Every row comes from one small tree of marks. The marks that hang from a mark follow it in brackets, in the order of their numbers. Every link used is in the known rows. Which tree was each row made from?
(in the rows, 128 means zero)
Known rows:
z641{z142{z411{z119 z698} z703 z820}}: 149	143	148	164	130	136	201	111	159	125	148	73	182	122	109	112	97	112	79	142	136	134	201	106	139	129	115	137	173	155	89	154	171	114	205	151
z411{z119{z698{z346}}}: 129	127	147	150	115	93	132	89	104	160	151	111	150	149	140	104	136	122	82	138	137	125	123	136	136	140	137	149	118	157	105	108	159	141	114	120
z698{z119{z411} z346}: 137	147	161	120	131	109	148	108	132	178	156	118	91	146	133	116	147	134	97	145	146	150	131	141	125	136	109	129	113	110	107	112	110	129	117	88
z820{z142{z284{z247} z411} z549 z641{z703}}: 191	121	167	129	145	143	153	107	124	150	115	112	142	60	118	103	122	154	61	135	132	189	181	124	154	143	101	128	162	106	147	79	199	88	179	150
z641{z142{z284 z411}}: 149	138	164	135	149	163	178	137	150	99	137	96	133	137	114	114	121	124	110	133	111	153	151	116	121	141	127	109	164	139	118	136	140	100	173	138
z641{z142{z703}}: 133	108	149	116	120	134	161	126	134	106	120	70	131	125	130	115	117	128	120	133	108	129	152	109	146	139	127	113	157	146	117	118	144	120	166	118
z820{z549 z641 z703}: 147	116	135	109	119	123	157	118	115	179	109	131	145	54	106	127	155	143	85	122	118	160	179	157	155	119	90	128	137	113	136	78	152	126	145	132
z119{z411 z698{z346{z142{z703 z820}}}}: 169	114	166	123	138	131	189	82	151	185	170	84	149	137	123	131	114	125	101	177	150	164	151	89	144	116	135	86	148	150	106	89	129	123	149	84
z119{z698}: 136	120	132	139	123	121	115	98	112	136	143	117	145	144	128	129	128	128	125	136	130	116	131	119	132	130	138	115	116	150	124	110	131	148	116	119
z630{z247{z284}}: 155	138	121	107	130	131	122	146	118	124	116	139	102	141	158	139	113	117	144	99	127	132	118	110	125	99	114	123	117	107	114	110	137	94	144	112
z309{z330}: 117	143	138	128	117	114	120	126	147	135	121	119	127	131	120	132	115	120	135	143	113	130	106	126	119	132	139	112	138	120	130	132	145	125	118	127
z820{z142{z284{z247} z411 z703} z549 z641}: 197	127	146	127	144	145	174	115	121	156	123	123	143	64	101	119	115	161	52	136	129	183	204	106	152	127	107	122	187	121	142	86	177	86	198	149
z916{z630}: 120	113	115	96	134	133	119	126	136	114	116	135	130	136	133	124	121	130	136	134	130	133	102	145	118	134	149	134	139	117	128	131	124	146	118	134
z142{z284 z411{z119} z703 z820}: 176	165	135	151	153	147	202	134	155	141	160	92	135	135	95	112	86	131	92	154	150	142	177	120	117	125	121	130	178	148	112	140	153	101	229	145
z346{z119{z411} z142{z703 z820} z698}: 184	122	169	154	152	105	209	125	168	171	209	88	156	131	107	127	75	154	128	187	129	180	178	103	129	98	131	99	167	100	131	97	105	136	151	105
z346{z119{z411}}: 153	132	165	164	155	103	152	126	136	146	161	106	126	157	117	117	114	128	127	151	125	146	129	144	131	125	135	129	131	107	139	119	103	140	119	117
z916{z630{z247{z284}}}: 148	123	108	74	135	138	114	145	128	111	107	147	103	152	164	133	102	120	152	105	130	137	92	127	117	108	133	128	127	96	113	116	135	114	136	119
z119{z411{z698{z346{z142}}}}: 130	110	171	144	130	127	158	112	148	165	154	132	169	133	135	136	139	118	75	138	132	170	145	120	130	115	141	129	138	131	97	109	124	120	96	126
z142{z284 z411{z119 z698{z346}} z820}: 155	167	145	164	135	148	185	124	154	169	171	127	165	144	116	114	120	120	47	137	164	163	175	123	103	129	117	151	150	148	84	149	171	103	177	162
z142{z284}: 139	134	132	126	137	147	137	145	129	123	137	127	125	143	123	123	125	134	109	124	127	141	136	128	115	133	135	121	142	137	126	121	133	117	146	140
z119{z698{z346}}: 136	115	142	129	115	119	125	94	111	162	149	114	136	148	142	122	144	129	106	137	136	130	118	117	124	135	131	119	107	154	110	102	141	137	112	110
z142{z284{z247} z411{z698} z703 z820{z549}}: 204	138	116	147	140	168	150	116	146	172	156	105	167	119	114	135	93	139	70	130	165	170	183	97	113	112	114	121	163	145	94	135	166	105	235	151
z916{z630{z247}}: 136	110	115	89	130	147	127	136	124	125	109	136	130	145	146	132	115	121	147	111	132	145	88	121	130	135	143	133	126	98	118	131	132	136	125	111
z630{z916}: 143	128	117	118	111	136	144	129	101	141	130	116	127	133	132	137	138	126	118	114	144	131	118	127	120	106	140	121	109	103	114	142	126	126	121	106
z820{z142{z284 z703} z549 z641}: 163	119	135	109	127	135	184	127	117	162	114	124	144	62	94	105	131	161	49	138	116	168	220	115	145	134	108	121	176	132	148	71	167	101	165	151
z346{z142{z284 z411} z698{z119}}: 159	150	158	139	141	123	180	141	154	157	193	134	131	121	110	122	100	167	103	153	114	175	177	124	94	109	125	122	166	105	116	105	112	115	148	122
z284{z247}: 143	124	126	130	129	127	94	118	117	119	126	132	125	134	152	135	120	133	129	118	139	138	106	124	146	130	137	131	132	118	123	129	144	128	133	126
z346{z119{z411 z698} z142{z284{z247} z703}}: 200	103	185	171	159	108	145	107	125	147	183	73	151	176	131	116	76	147	94	155	115	168	138	115	148	115	176	111	180	135	123	75	123	135	155	109
z698{z119{z411} z346{z142{z284 z703 z820}}}: 172	148	167	105	142	138	208	126	166	194	172	93	101	137	122	111	111	145	77	169	144	183	175	110	124	122	121	106	171	120	100	99	122	104	175	88
z698{z119{z411} z346{z142}}: 138	135	173	120	133	101	167	112	147	181	154	124	105	128	136	116	138	135	95	154	126	168	137	135	134	123	127	132	140	106	110	106	110	118	104	87
z142{z284 z703}: 153	122	132	124	132	151	149	147	128	130	138	99	122	145	119	122	106	143	103	128	129	135	150	120	114	129	138	119	159	148	118	106	133	116	181	133
z820{z549 z641{z142{z284{z247} z411}} z703}: 182	121	173	118	142	156	170	121	125	139	116	101	144	70	113	122	139	141	66	117	110	194	178	138	165	134	98	112	179	118	122	88	184	97	195	140
z820{z142{z284} z549 z641 z703}: 153	117	151	102	109	139	182	130	115	178	108	144	143	41	100	117	155	158	43	125	113	176	219	146	160	127	86	120	158	114	155	61	176	106	146	149
z411{z119 z698}: 117	132	130	170	115	105	126	118	122	133	135	133	178	133	126	119	121	120	77	118	131	118	158	146	132	127	137	170	135	145	105	138	154	140	119	162
z309{z247 z330}: 116	139	142	119	109	131	117	135	142	132	116	119	124	154	123	121	112	128	142	149	119	126	89	132	110	136	143	106	150	116	136	127	159	115	132	111

Write each row's tree:
149	154	122	153	136	157	159	117	161	149	153	135	165	123	111	145	116	118	109	138	158	142	172	104	111	115	110	123	130	136	102	159	137	120	162	148 -> z142{z411{z698} z820}
184	162	148	131	145	135	164	127	163	159	201	139	129	121	131	133	87	164	108	158	144	193	172	102	116	107	120	111	171	92	112	122	136	111	172	116 -> z346{z142{z284{z247} z411 z820} z698{z119}}
148	123	167	144	137	108	176	157	147	167	165	109	133	139	139	99	113	143	87	142	102	182	134	131	113	122	153	139	165	115	123	101	135	111	126	128 -> z698{z346{z119 z142{z284}}}
148	113	156	167	132	82	145	112	132	152	163	104	161	137	128	111	101	134	119	153	95	142	140	125	135	112	158	131	146	129	135	101	124	148	102	118 -> z346{z119{z698} z142}
163	132	154	135	126	108	188	123	153	168	187	105	132	104	111	127	86	167	117	161	114	156	184	114	108	101	118	125	165	106	110	99	109	120	170	105 -> z346{z142{z411 z703} z698{z119}}
128	148	137	103	115	120	105	142	147	118	114	126	97	161	142	122	103	125	149	146	117	117	94	136	98	104	131	100	152	115	127	113	160	93	143	115 -> z309{z247{z284} z330}
145	143	157	134	132	105	142	110	132	157	185	129	117	147	117	131	124	155	118	153	142	148	156	136	117	123	112	118	115	101	120	106	96	149	110	101 -> z346{z698{z119{z411}}}
148	133	177	154	113	109	187	81	110	163	133	132	166	61	98	119	137	142	55	144	121	135	212	149	178	127	98	136	151	134	144	74	181	123	135	147 -> z820{z142{z411{z119{z698}}} z641 z703}
144	96	170	140	126	127	174	111	148	171	155	102	169	132	130	135	122	126	71	142	133	164	159	109	130	113	141	125	151	142	90	94	124	117	133	120 -> z119{z411{z698{z346{z142{z703}}}}}
172	131	153	170	130	136	147	120	123	154	163	101	161	154	141	116	101	137	35	116	153	155	151	126	118	130	139	161	169	157	76	119	182	101	203	155 -> z142{z284{z247} z411{z119 z698{z346}} z703}
132	106	154	128	117	112	142	97	126	163	149	116	153	127	143	122	135	127	101	144	120	149	124	111	133	122	145	119	132	146	111	95	142	128	99	104 -> z119{z698{z346{z142}}}
113	118	153	157	110	96	155	116	134	162	143	131	185	117	144	113	129	120	54	125	122	152	153	136	135	121	144	170	151	140	94	119	164	121	104	150 -> z411{z119 z698{z346{z142}}}
159	142	154	174	133	135	131	118	125	148	161	129	165	155	145	117	116	126	41	113	152	163	136	135	120	133	138	167	152	141	81	134	181	104	165	161 -> z142{z284{z247} z411{z119 z698{z346}}}
183	115	162	129	144	152	167	134	145	149	155	98	128	129	142	127	97	143	86	136	131	182	127	103	123	117	145	119	186	129	100	103	151	82	198	119 -> z698{z346{z142{z284{z247} z411 z703}}}
194	135	132	136	127	172	146	120	143	184	149	129	164	97	117	146	116	135	65	117	162	177	180	126	129	108	93	117	146	126	101	123	174	108	215	149 -> z142{z284{z247} z411{z698} z820{z549 z703}}
168	141	167	171	159	129	187	138	171	163	181	116	177	152	112	124	98	126	79	154	129	185	184	118	124	106	149	122	169	118	118	124	120	127	132	145 -> z346{z119{z411{z698}} z142{z284 z820}}
152	122	132	159	126	147	155	120	141	145	148	103	162	129	112	139	103	129	97	128	138	125	170	112	109	112	122	134	145	151	98	129	129	120	182	145 -> z142{z411{z698} z703}
141	114	164	161	126	109	165	151	147	173	171	119	170	142	143	109	117	138	57	130	107	181	158	131	105	117	155	149	163	129	104	102	142	121	115	149 -> z411{z698{z346{z119 z142{z284}}}}
166	142	162	122	133	131	201	138	156	182	166	94	106	121	122	108	106	152	77	151	120	169	167	122	102	118	126	130	178	126	95	103	126	90	191	106 -> z698{z119 z346{z142{z284 z411 z703}}}
170	137	110	98	110	140	140	147	92	139	120	127	99	149	161	146	119	117	133	86	140	133	109	111	119	79	124	118	98	82	99	127	136	92	136	91 -> z630{z247{z284} z916}
125	137	142	147	115	108	172	114	155	170	151	134	184	111	139	118	124	116	63	140	140	160	167	119	137	116	133	157	154	136	93	134	171	118	121	146 -> z411{z119 z698{z346{z142{z820}}}}
146	93	155	127	114	113	156	99	126	169	152	87	152	126	137	121	117	138	96	150	120	145	139	102	133	119	147	114	148	156	104	80	141	125	138	100 -> z119{z698{z346{z142{z703}}}}
162	125	170	143	141	141	174	112	142	161	169	111	150	139	122	119	122	132	86	151	122	169	137	110	109	121	146	111	153	151	106	98	136	105	143	119 -> z119{z698{z346{z142{z284 z411}}}}
172	133	161	106	122	109	194	105	157	220	184	126	138	73	102	135	121	157	97	168	136	191	199	136	142	95	79	98	136	81	126	84	120	137	145	87 -> z346{z142{z820{z549 z703}} z698{z119{z411}}}
182	133	163	124	136	129	165	131	146	174	165	98	101	128	147	113	98	155	78	139	127	178	144	116	119	120	132	131	184	118	92	103	144	88	198	102 -> z698{z119 z346{z142{z284{z247} z411 z703}}}
161	148	145	184	140	135	121	122	125	121	155	134	175	151	131	123	101	127	61	110	145	144	150	136	124	129	145	165	161	142	96	144	171	115	169	172 -> z142{z284{z247} z411{z119 z698}}
157	129	122	101	112	139	160	118	140	186	126	123	134	75	112	131	136	131	110	136	143	151	165	136	142	113	83	109	124	116	129	115	151	124	176	116 -> z142{z820{z549 z703}}
162	126	167	173	147	97	186	139	156	154	198	119	162	118	111	125	86	150	130	162	102	174	156	123	107	99	137	130	160	96	135	112	110	126	130	127 -> z346{z119 z142{z411} z698}
133	120	160	144	127	136	139	106	134	164	153	128	156	153	136	137	149	120	78	131	152	151	138	125	122	128	124	129	113	139	95	117	124	130	106	129 -> z119{z411{z698{z346}}}
175	153	161	174	162	103	200	100	157	169	174	111	172	102	99	118	105	135	112	177	114	173	188	111	141	103	132	117	171	117	137	106	136	131	135	128 -> z346{z119{z698} z142{z411 z820{z641}}}
147	116	188	129	144	136	184	98	163	181	145	100	183	96	135	123	138	125	65	156	151	200	179	113	152	127	115	120	144	117	102	80	163	117	119	129 -> z119{z411{z698{z346{z142{z820{z641{z703}}}}}}}
135	119	176	102	126	154	179	141	125	115	112	102	138	92	122	118	149	141	75	115	100	167	186	144	163	141	110	106	170	128	127	77	165	114	151	143 -> z820{z641{z142{z284}} z703}
153	135	151	155	123	113	191	114	136	138	133	110	139	94	102	109	98	133	85	149	128	120	185	124	144	127	114	147	167	133	136	123	158	99	179	142 -> z820{z142{z411{z119} z703}}
158	150	140	149	146	168	185	135	176	148	161	137	178	120	109	140	103	125	87	142	138	173	188	100	106	104	131	119	171	136	103	144	138	100	169	157 -> z346{z142{z284 z411{z698} z820}}
186	138	175	149	142	135	223	153	174	180	211	112	153	104	104	130	84	157	107	166	121	197	191	128	113	93	110	100	174	93	133	93	130	112	183	131 -> z346{z119 z142{z284 z411 z820{z703}} z698}
145	140	170	152	146	116	207	114	134	110	123	73	156	96	101	99	114	128	83	142	104	145	190	128	158	140	120	143	192	140	117	114	169	106	182	145 -> z820{z641{z142{z411{z119} z703}}}
160	103	194	142	129	163	134	114	141	124	142	64	158	144	170	108	121	126	61	114	136	176	134	112	125	156	127	129	147	141	80	109	198	98	183	142 -> z641{z142{z284{z247} z411{z698{z346}}} z703}
151	121	161	134	136	146	185	123	149	111	132	68	133	121	114	121	107	123	125	143	113	134	157	107	131	134	120	110	165	144	112	131	138	106	195	120 -> z641{z142{z411 z703}}
148	107	179	137	138	116	155	84	132	166	159	111	151	144	132	128	135	122	99	158	130	162	120	113	142	122	146	105	128	142	111	89	120	129	94	96 -> z119{z411 z698{z346{z142}}}
177	121	164	132	149	163	157	131	140	93	137	70	126	143	134	119	94	136	105	126	121	156	143	102	137	138	137	107	184	142	107	125	159	95	217	130 -> z641{z142{z284{z247} z411 z703}}
150	143	170	153	146	126	198	137	148	151	157	120	145	123	120	105	114	127	68	144	119	172	140	138	115	124	145	152	176	132	107	122	154	88	157	141 -> z698{z346{z142{z284 z411{z119}}}}
167	136	143	139	147	161	173	145	141	132	150	91	124	140	103	123	98	140	106	138	132	140	155	118	103	122	129	114	164	145	117	120	125	100	209	135 -> z142{z284 z411 z703}
153	127	175	154	148	102	163	124	137	171	170	103	117	160	130	114	131	128	107	151	132	163	117	142	126	131	128	132	122	109	124	111	113	130	114	108 -> z698{z346{z119{z411}}}
151	142	152	136	136	155	177	134	142	129	139	142	126	112	107	123	121	139	92	139	128	150	176	115	122	130	115	116	154	127	143	124	142	92	156	148 -> z820{z142{z284 z411}}
161	116	175	129	149	131	183	103	140	134	108	62	154	65	106	95	136	129	96	143	107	173	172	128	147	145	95	125	154	117	125	96	174	108	172	132 -> z820{z549 z641{z142{z411} z703}}
149	112	143	120	136	116	140	112	119	159	105	94	147	71	116	100	138	141	95	134	124	161	157	143	140	139	105	139	129	117	134	84	164	126	146	135 -> z820{z549 z641{z703}}
153	118	142	127	140	139	118	140	134	115	134	134	139	129	150	131	108	138	107	120	117	167	120	118	143	121	159	124	173	119	126	113	148	107	138	134 -> z346{z142{z284{z247}}}
163	126	164	130	146	163	193	140	150	104	138	66	130	137	109	113	104	132	104	135	112	146	166	109	120	136	127	104	180	150	110	123	141	96	210	132 -> z641{z142{z284 z411 z703}}
